What can hang from each mark:
ripi: boko losag
virek: kule sodaliz
losag: kule ripi sonem
kule: boko losag virek
sonem: boko losag
boko: ripi sonem
kanup: losag

Known rows, with every way that one mark hangs from another:
(ripi losag): [ 18.8  18.2   0.6 -14.8  -0.1 -27.3 -24.2 -13.7 -24.8   9.0   4.4  -5.6
 -20.5   8.7  -9.7  14.2  -4.1 -21.7  -7.2   8.9   0.2  -8.6  -5.2  10.3]
(kanup losag): [ 15.1   9.0  -6.8  -4.3  24.7 -26.3   3.9   4.3  -8.8  -0.5  30.7 -42.6
 -23.5  -9.3  -3.6  11.7   7.5  -3.0  -4.2   3.3  17.7  -5.7   3.8   4.9]
(boko (ripi (losag (kule virek))) sonem): [ 28.5  -6.6  31.4  -7.8  -7.5 -29.6 -21.0   9.1 -19.9  22.2 -11.3   6.1
 -46.8  17.2 -27.8  26.1 -45.8 -33.9 -18.6  23.8  25.4 -21.6   2.5  -1.2]
(sonem (boko ripi) (losag (kule virek))): [ 19.7  -4.7  51.5  -1.9  -3.1 -32.4  -0.5  30.9 -22.2   3.1  18.4  -9.9
 -58.8  16.6 -14.0  27.9 -52.0   5.2 -10.0  26.8  32.0 -27.2  -4.3 -11.5]
(virek sodaliz): [ 13.0   8.6 -12.4 -17.2  11.9  33.5  -9.4   6.3  15.8 -15.0  10.6   5.9
 -20.6  10.6   5.9   0.8   7.2   4.5  -8.1  -0.4  -6.6  -5.7  -0.4  23.6]
(ripi boko (losag (kule virek) sonem)): [ 22.1  17.5  14.2   1.0 -53.4 -30.3 -22.9 -12.9 -31.9  25.0 -10.6 -29.1
 -37.1  25.9 -20.3  27.1 -35.9 -62.0  10.5  43.9  31.9 -21.5  -7.8   8.9]
(ripi boko (losag (kule virek))): [ 22.3  16.5  11.5  -4.6 -38.4 -19.0 -27.5 -14.4 -16.0  17.3 -12.0 -11.3
 -29.1  27.3 -18.9  17.0 -32.3 -45.5  11.4  44.4  17.8 -17.6  -3.6  11.0]
(losag kule): [ 11.4  11.0  -2.5   5.4 -19.2  -1.5   7.7   2.9  13.9   0.9  -5.1 -43.0
 -21.4  12.3  -9.4   5.8  -2.4 -22.9 -11.4  38.2  27.4 -14.5  -2.0  21.3]
(virek (kule losag) sodaliz): [ 12.7   1.1  -2.4 -38.8  11.0  20.5 -12.9  12.9  19.7 -22.4  -7.4  29.2
 -24.4   7.3  -0.3   7.8   4.6  34.0  -4.9   5.4  -8.7  -2.0   9.3  39.7]
(losag (sonem (boko ripi))): [ 17.4   6.6  22.7   1.3 -12.4 -33.9   7.1  20.2 -38.4   9.7  17.1 -27.0
 -38.8  10.4  -2.5  34.3 -25.3  -8.6  -5.0   9.7  34.0 -21.1  -2.8  -1.6]
(ripi (boko sonem)): [ 21.0   9.7  24.4  -8.5 -21.5 -14.1 -17.7   6.0 -24.9  17.0  15.3  -5.0
 -21.4  32.4 -12.4  18.4 -24.2 -29.5  20.1  14.6  24.9 -16.3   2.4  11.6]
(kule boko): [ 14.2   9.7  13.6 -22.7   2.2 -23.3  -5.9  14.6  18.7  -8.3  11.5 -18.2
 -27.3  16.3   0.1   9.1 -10.8  -4.4 -16.5  18.1  -4.0  -9.9  -1.6  12.8]
(virek kule sodaliz): [ 11.5  -2.4  -5.1 -23.0   5.8  48.5  -1.6   6.7  20.8 -18.5 -14.1  20.1
 -22.6  13.8  -4.3   9.3  15.4  25.4  -0.6   9.5   5.9  -5.2   9.9  44.3]
(kule (boko ripi sonem) losag): [ 24.4  -2.5  40.5 -45.6  11.8 -75.2 -27.2  35.2   1.9  -1.3  17.5   7.1
 -43.6  14.4  -6.7  18.5 -52.7  -1.4 -29.8  14.4 -13.8 -11.4   0.8  -5.5]
(losag (kule virek) ripi (sonem boko)): [ 10.5   4.7  19.5  24.3 -33.2 -28.8   6.5  17.6 -20.6  11.6  20.2 -53.2
 -53.8  15.2  -2.9  22.8 -42.3 -23.4 -10.0  59.9  35.9 -30.9  -0.9  -5.9]
(kule boko virek): [ 12.1  14.4  10.4 -28.2   2.1  -3.3  -9.6  16.3  49.2 -15.5  -8.1  13.4
 -44.5  10.6   4.8   6.8 -22.5   4.6 -20.3  13.3 -12.0 -13.5   2.0  16.3]
(ripi boko): [ 18.8  11.5   8.8  -7.0 -14.6 -10.1 -12.2   2.3 -14.8   5.3   8.1  -6.4
 -13.4  21.8  -3.8  14.8 -11.6 -13.7  16.0  20.3  13.2 -12.8   1.7  12.3]
(ripi (losag kule (sonem boko))): [ 17.2  18.1  15.6   2.9 -34.8 -40.3 -10.3  -6.3 -41.0  21.4   6.8 -49.4
 -37.0  18.9 -17.6  26.6 -24.7 -46.3  -3.5  30.7  35.2 -19.1 -10.8   7.0]
(ripi boko (losag sonem)): [ 24.2  17.3  15.7  -6.7 -36.1 -42.4 -28.6 -13.4 -55.6  25.0   8.0 -20.6
 -27.1  24.8 -16.0  30.7 -24.3 -51.4  15.1  25.0  20.5 -16.0  -8.1   4.2]
(kule boko (losag ripi) (virek sodaliz)): [ 14.0   6.5  10.2 -47.4  21.3 -28.7 -36.3  28.8  43.8 -27.1  19.6  30.7
 -50.7   6.3  17.1  -2.1 -43.3  25.8 -31.3  21.8 -51.8  -9.0   3.7   0.8]
(ripi (boko (sonem (losag (kule virek))))): [ 20.9   7.2  35.3  -6.9 -27.7 -15.8 -19.4   9.7 -21.4  17.8  13.8  -6.7
 -37.1  32.6 -18.8  20.4 -35.9 -36.3  15.3  22.5  31.8 -21.3  -1.2   9.2]
(kanup (losag kule sonem)): [ 14.0   9.1  -3.3  12.2  -6.9 -34.0  16.1   5.3 -14.8  10.5  22.8 -85.2
 -35.9  -5.4 -12.2  19.9  -1.3 -35.5  -8.2  26.6  46.3 -13.4  -2.5   6.3]
(ripi (boko (sonem losag))): [ 22.0   6.9  36.6  -9.9 -19.0 -24.7 -21.6   9.5 -36.7  18.9  25.0  -5.9
 -30.7  32.3 -16.8  21.7 -28.9 -32.5  18.1  13.2  26.5 -18.3  -1.8   6.6]

Rows:
[ 26.6 -15.7  47.9  -4.3   0.0 -36.4 -10.5  25.1 -29.5  18.6  10.5  -7.2
 -49.4  17.4 -28.2  28.2 -42.9 -25.8 -20.2  21.3  35.3 -23.5  -1.5  -5.0]
(boko ripi (sonem (losag kule)))
[ 14.8   1.9  11.6  24.2 -44.3 -25.5  -2.1   8.1 -17.2  15.4   7.7 -48.9
 -45.2  19.1  -7.8  21.5 -38.1 -41.0  -4.9  72.2  32.1 -29.5  -0.5  -1.5]
(losag (kule virek) (ripi boko) sonem)
[ 13.2   0.3  11.3 -20.4  -0.6 -35.1  -7.6  12.4 -16.1  -4.6   1.9  -1.0
 -28.0   1.9  -4.5  22.5  -5.1  19.8  -7.4  24.2   6.4 -10.5   8.4  21.7]
(virek (kule (losag ripi sonem)))
[ 27.4 -14.2  47.8 -11.7  12.5 -38.7 -15.7  25.6 -35.3  16.2  16.4   9.7
 -47.2  14.3 -22.9  29.6 -38.9 -14.8 -18.7   4.1  25.0 -20.9  -0.4  -7.5]
(boko ripi (sonem losag))
[  9.7  17.6  15.4  12.0 -44.1  -9.8  14.6  14.9  -1.2   8.8  -2.3 -49.0
 -51.7  15.5  -7.1  24.9 -31.8 -30.5  -4.6  34.2  50.5 -26.8  -5.1  13.2]
(losag (kule virek) (sonem boko))
[ 14.9  10.9  17.7 -16.0   3.1 -73.5 -18.8  21.6 -40.2   2.1  43.1 -19.9
 -34.1   2.2   8.5  20.4 -32.0   5.8 -12.1  18.1  -4.3 -14.1  -2.0 -10.9]
(kule (losag ripi (sonem boko)))
[ 17.9  -3.8  20.6  18.7 -27.5 -26.7 -10.8   7.3 -23.2  18.0  23.2 -45.3
 -27.2  30.5 -14.6  10.6 -34.1 -35.2   2.7  71.6  26.1 -23.6   3.3  -1.6]
(losag kule (ripi (boko sonem)))
[ 13.7   4.3  21.7  12.7  -8.0 -47.2  -1.4  17.3 -54.7  12.2  47.0 -41.5
 -37.6  12.4   3.4  27.0 -26.7  -6.8  -3.3  31.4  20.4 -23.0  -1.0 -13.0]
(losag ripi (sonem boko))
[ 14.5   6.1   1.9  -1.3   5.6 -31.9   9.6   8.8   9.0   0.8  23.1 -72.0
 -32.5   0.9 -11.3   9.6  -5.6 -20.2 -11.4  32.8  27.5  -9.6   0.5   6.2]
(kanup (losag (kule boko)))
[ 12.6  18.7  -9.7 -42.5  17.3   2.1 -27.7  15.8  39.1 -24.3  -1.7  44.8
 -39.0  -4.7  15.0  -0.9 -20.0  24.4 -19.8  -9.8 -31.4  -5.8   3.2  17.9]
(kule losag (virek sodaliz))
[ 14.2   9.3  19.0 -35.7  -0.2  19.7 -19.5  21.9  49.3 -11.4  -0.1  23.7
 -54.8  23.7  -1.1   4.3 -33.9  -8.0 -16.8   3.6  -9.1 -14.6   2.8  20.7]
(kule (boko sonem) (virek sodaliz))
[ 22.1  -0.5  25.2 -44.0  17.8 -71.6 -21.4  31.7  12.0 -13.2  11.6   6.3
 -35.3   4.8   2.5  14.7 -39.0  15.6 -33.9  19.1 -26.1  -7.7   0.3  -5.2]
(kule (boko ripi) losag)
[ 10.7  11.4   7.0  -3.1 -40.0   3.6   7.0  15.5  32.4  -1.9 -12.5 -45.2
 -54.1  17.1  -6.7  15.0 -25.7 -40.3 -22.8  41.1  28.7 -21.3  -7.1  21.9]
(losag (kule boko (virek sodaliz)) sonem)
[ 14.9  11.5   7.4   2.0   7.7 -41.7  10.9  11.8 -34.2   9.1  41.3 -63.2
 -37.4  -4.5  -4.5  26.1  -6.8 -12.7   3.0   3.5  37.5 -12.8  -0.5  -2.6]
(kanup (losag (sonem boko)))
[ 16.9  -1.2  32.9 -10.5  -4.9 -27.1  -6.4  20.2   8.0  -2.4   5.0 -17.1
 -52.5  11.7 -14.7  16.3 -30.6 -14.5 -25.2  31.6  15.6 -20.4  -7.6   4.0]
(sonem (losag (kule (boko ripi) virek)))
[ 13.6  18.2  13.8 -50.6   9.3 -42.9 -26.2  25.0  46.0 -21.1   0.4  24.6
 -46.8   2.7  10.9   4.7 -37.7  15.1 -27.3   7.6 -32.8  -8.5   1.0   9.6]
(kule boko losag virek)
[ 13.8   5.9  29.6 -11.7  -9.0 -22.0  -6.8  15.9   9.7  -2.8   9.2 -22.7
 -50.3  13.1 -13.1  12.8 -24.3 -18.0 -19.7  27.6  16.4 -19.1  -9.5   9.6]
(sonem (losag (kule boko virek)))
[ 15.5   0.5  47.8  -2.2  13.2 -49.4 -12.4  24.1 -56.0   5.2  62.0 -17.1
 -45.2  17.6  -2.9  22.5 -35.4  13.3   1.2  18.1  12.2 -22.2  -5.3 -18.4]
(sonem boko (losag ripi))
[ 22.1   2.9  29.3  -9.2   6.6 -34.9  -8.9  15.5 -35.1   6.4  17.4   1.8
 -32.8  15.4  -5.4  27.1 -36.2  11.3  -1.1  11.8  14.3 -17.5   1.6  -8.5]
(sonem (boko (ripi losag)))
[ 14.6   6.9   8.0  -4.3   2.5 -23.3   5.8  11.6  19.0   2.6  17.0 -56.5
 -44.6   2.7 -13.0  10.3 -17.4 -23.8 -11.4  28.1  29.6 -13.4   2.9   7.5]
(kanup (losag (kule (boko sonem) virek)))
[ 15.1   9.5   6.6 -17.0   5.5 -70.1 -20.2  15.8 -30.6   0.3  33.2 -17.4
 -29.8  -3.4   7.9  16.8 -20.9  -0.1 -20.2  18.3 -10.5 -11.4  -2.3  -5.3]
(kule (losag ripi sonem))
[ 19.1   6.5  16.2 -22.8   7.5 -62.5 -32.4  15.5 -27.7   2.5  36.2   0.7
 -23.5  10.7   2.9  10.9 -32.1   2.0  -4.5  23.9 -15.7 -10.9   3.1  -6.1]
(kule (losag (ripi (boko sonem))))
[ 14.5   1.4  10.4  21.5  -2.6 -52.1  12.6  13.5 -38.7  14.0  49.2 -91.1
 -42.5   0.2  -8.7  22.4 -19.9 -22.7  -4.4  45.0  42.3 -19.2   0.6 -12.5]
(kanup (losag kule ripi (sonem boko)))
[ 14.7  -1.5  -3.8  14.8  15.5 -37.0   5.8   5.7 -12.9   4.6  37.1 -71.2
 -28.0  -4.6  -8.0   8.3  -4.7 -12.6  -9.9  45.4  22.3 -12.4   4.5  -5.3]
(kanup (losag kule ripi))
[ 13.5   1.2  46.2   5.6  -4.1 -37.4  -6.8  24.6 -31.8   4.5  43.6 -26.0
 -55.4  19.7  -7.3  19.0 -46.7   2.3  -3.8  38.4  23.4 -27.5  -5.1 -13.2]
(sonem boko (losag (kule virek) ripi))
[ 13.6  -0.7  23.8   4.4   0.8 -27.1 -10.4  12.8 -11.8   1.2  23.6 -21.9
 -46.0   7.3 -10.0  11.4 -23.4 -11.7 -19.0  41.0  11.1 -21.7  -5.3  -2.4]
(sonem (losag (kule virek) ripi))
[ 20.3   3.9  21.4 -49.5  17.8 -51.2 -25.2  33.3  42.1 -20.6  -8.3  37.5
 -51.4  -0.6   7.2  12.6 -50.6  24.8 -36.7  14.1 -34.0 -11.5   4.5  -1.6]
(kule (boko ripi) losag virek)
[ 13.8   2.8  -2.4  18.2   0.0 -37.3   8.6   8.2 -13.8   8.5  29.5 -72.9
 -45.2  -8.9  -7.5  17.5 -14.3 -25.2 -13.2  43.0  32.1 -18.2   2.5  -5.6]
(kanup (losag (kule virek) ripi sonem))
[ 15.8  13.0   8.4 -21.4  -4.9 -51.4 -28.5  17.1  -7.8  -3.0  15.1  14.7
 -44.5  -1.2  10.1  17.0 -40.7   2.6 -11.1  20.7 -15.5 -16.7   2.5  -4.4]
(kule (losag (ripi boko) sonem) virek)
[  9.9  15.4  10.7   7.4 -41.0   9.5  11.8  16.3   6.0   3.2  -1.6 -40.8
 -53.3  18.0  -4.9  20.6 -31.1 -27.8  -4.9  31.3  44.1 -25.3  -5.1  16.5]
(losag (kule (virek sodaliz)) (sonem boko))
[ 18.8  -3.2  11.4 -32.5  15.1  15.0 -13.2  26.2  55.5 -23.2 -15.1  36.4
 -51.8  11.1   5.0   8.0 -34.4  17.8 -29.9  15.8 -21.8 -13.6   5.1   9.7]
(kule (boko ripi) (virek sodaliz))
[ 15.8   2.0  -1.1   9.8  17.7 -50.4   3.0   7.9 -37.3   8.9  48.3 -64.5
 -35.1 -10.3  -2.7  21.1  -3.1 -14.3  -8.6  22.6  21.4 -12.7   1.7 -10.6]
(kanup (losag ripi sonem))
[ 12.8   8.6  40.7  -6.1  -9.5  -9.7  -3.8  23.5 -13.4  -1.1  27.8 -17.1
 -54.2  21.6  -8.7  17.6 -38.6  -0.4  -0.4  17.6  29.3 -23.3  -7.9   2.5]
(sonem boko (losag (kule (virek sodaliz))))
[ 13.5  15.1   7.5 -56.4  13.2 -15.5 -30.2  26.7  56.7 -28.9   2.4  35.6
 -49.0   5.9  14.5  -0.7 -36.8  20.9 -27.9   3.3 -41.6  -6.0   0.7  13.9]
(kule boko losag (virek sodaliz))
[ 13.0  14.3   2.5 -21.5   5.9 -50.2 -23.8  17.5  -0.2  -7.0  13.6  13.1
 -45.7  -8.9  12.5  13.9 -32.8   8.6 -22.4  13.6 -19.0 -14.8   2.3  -2.4]
(kule (losag ripi sonem) virek)
[ 13.9  -0.3  -8.8   8.4  16.3 -13.6   1.9   7.2   7.4  -2.8  29.3 -50.3
 -37.6  -5.4  -3.4   4.3 -10.3  -6.9 -11.9  41.6  14.2 -12.9   6.0  -1.5]
(kanup (losag (kule (virek sodaliz)) ripi))
[ 20.9  -5.1  27.0 -33.9   8.6  10.9 -18.5  29.9  45.2 -11.3  -9.0  36.0
 -60.3  20.1  -4.3  11.9 -46.9   2.0 -26.3  11.3 -10.1 -17.3   5.8   9.2]
(kule (boko ripi sonem) (virek sodaliz))
[ 21.6   2.3  29.3  -4.2  -1.7 -32.3  -5.5  15.3 -30.9   7.4  13.5 -10.0
 -34.8  17.7  -9.2  26.0 -38.5   3.6  -2.4  23.7  21.9 -19.3   0.9  -7.2]
(sonem (boko (ripi (losag kule))))
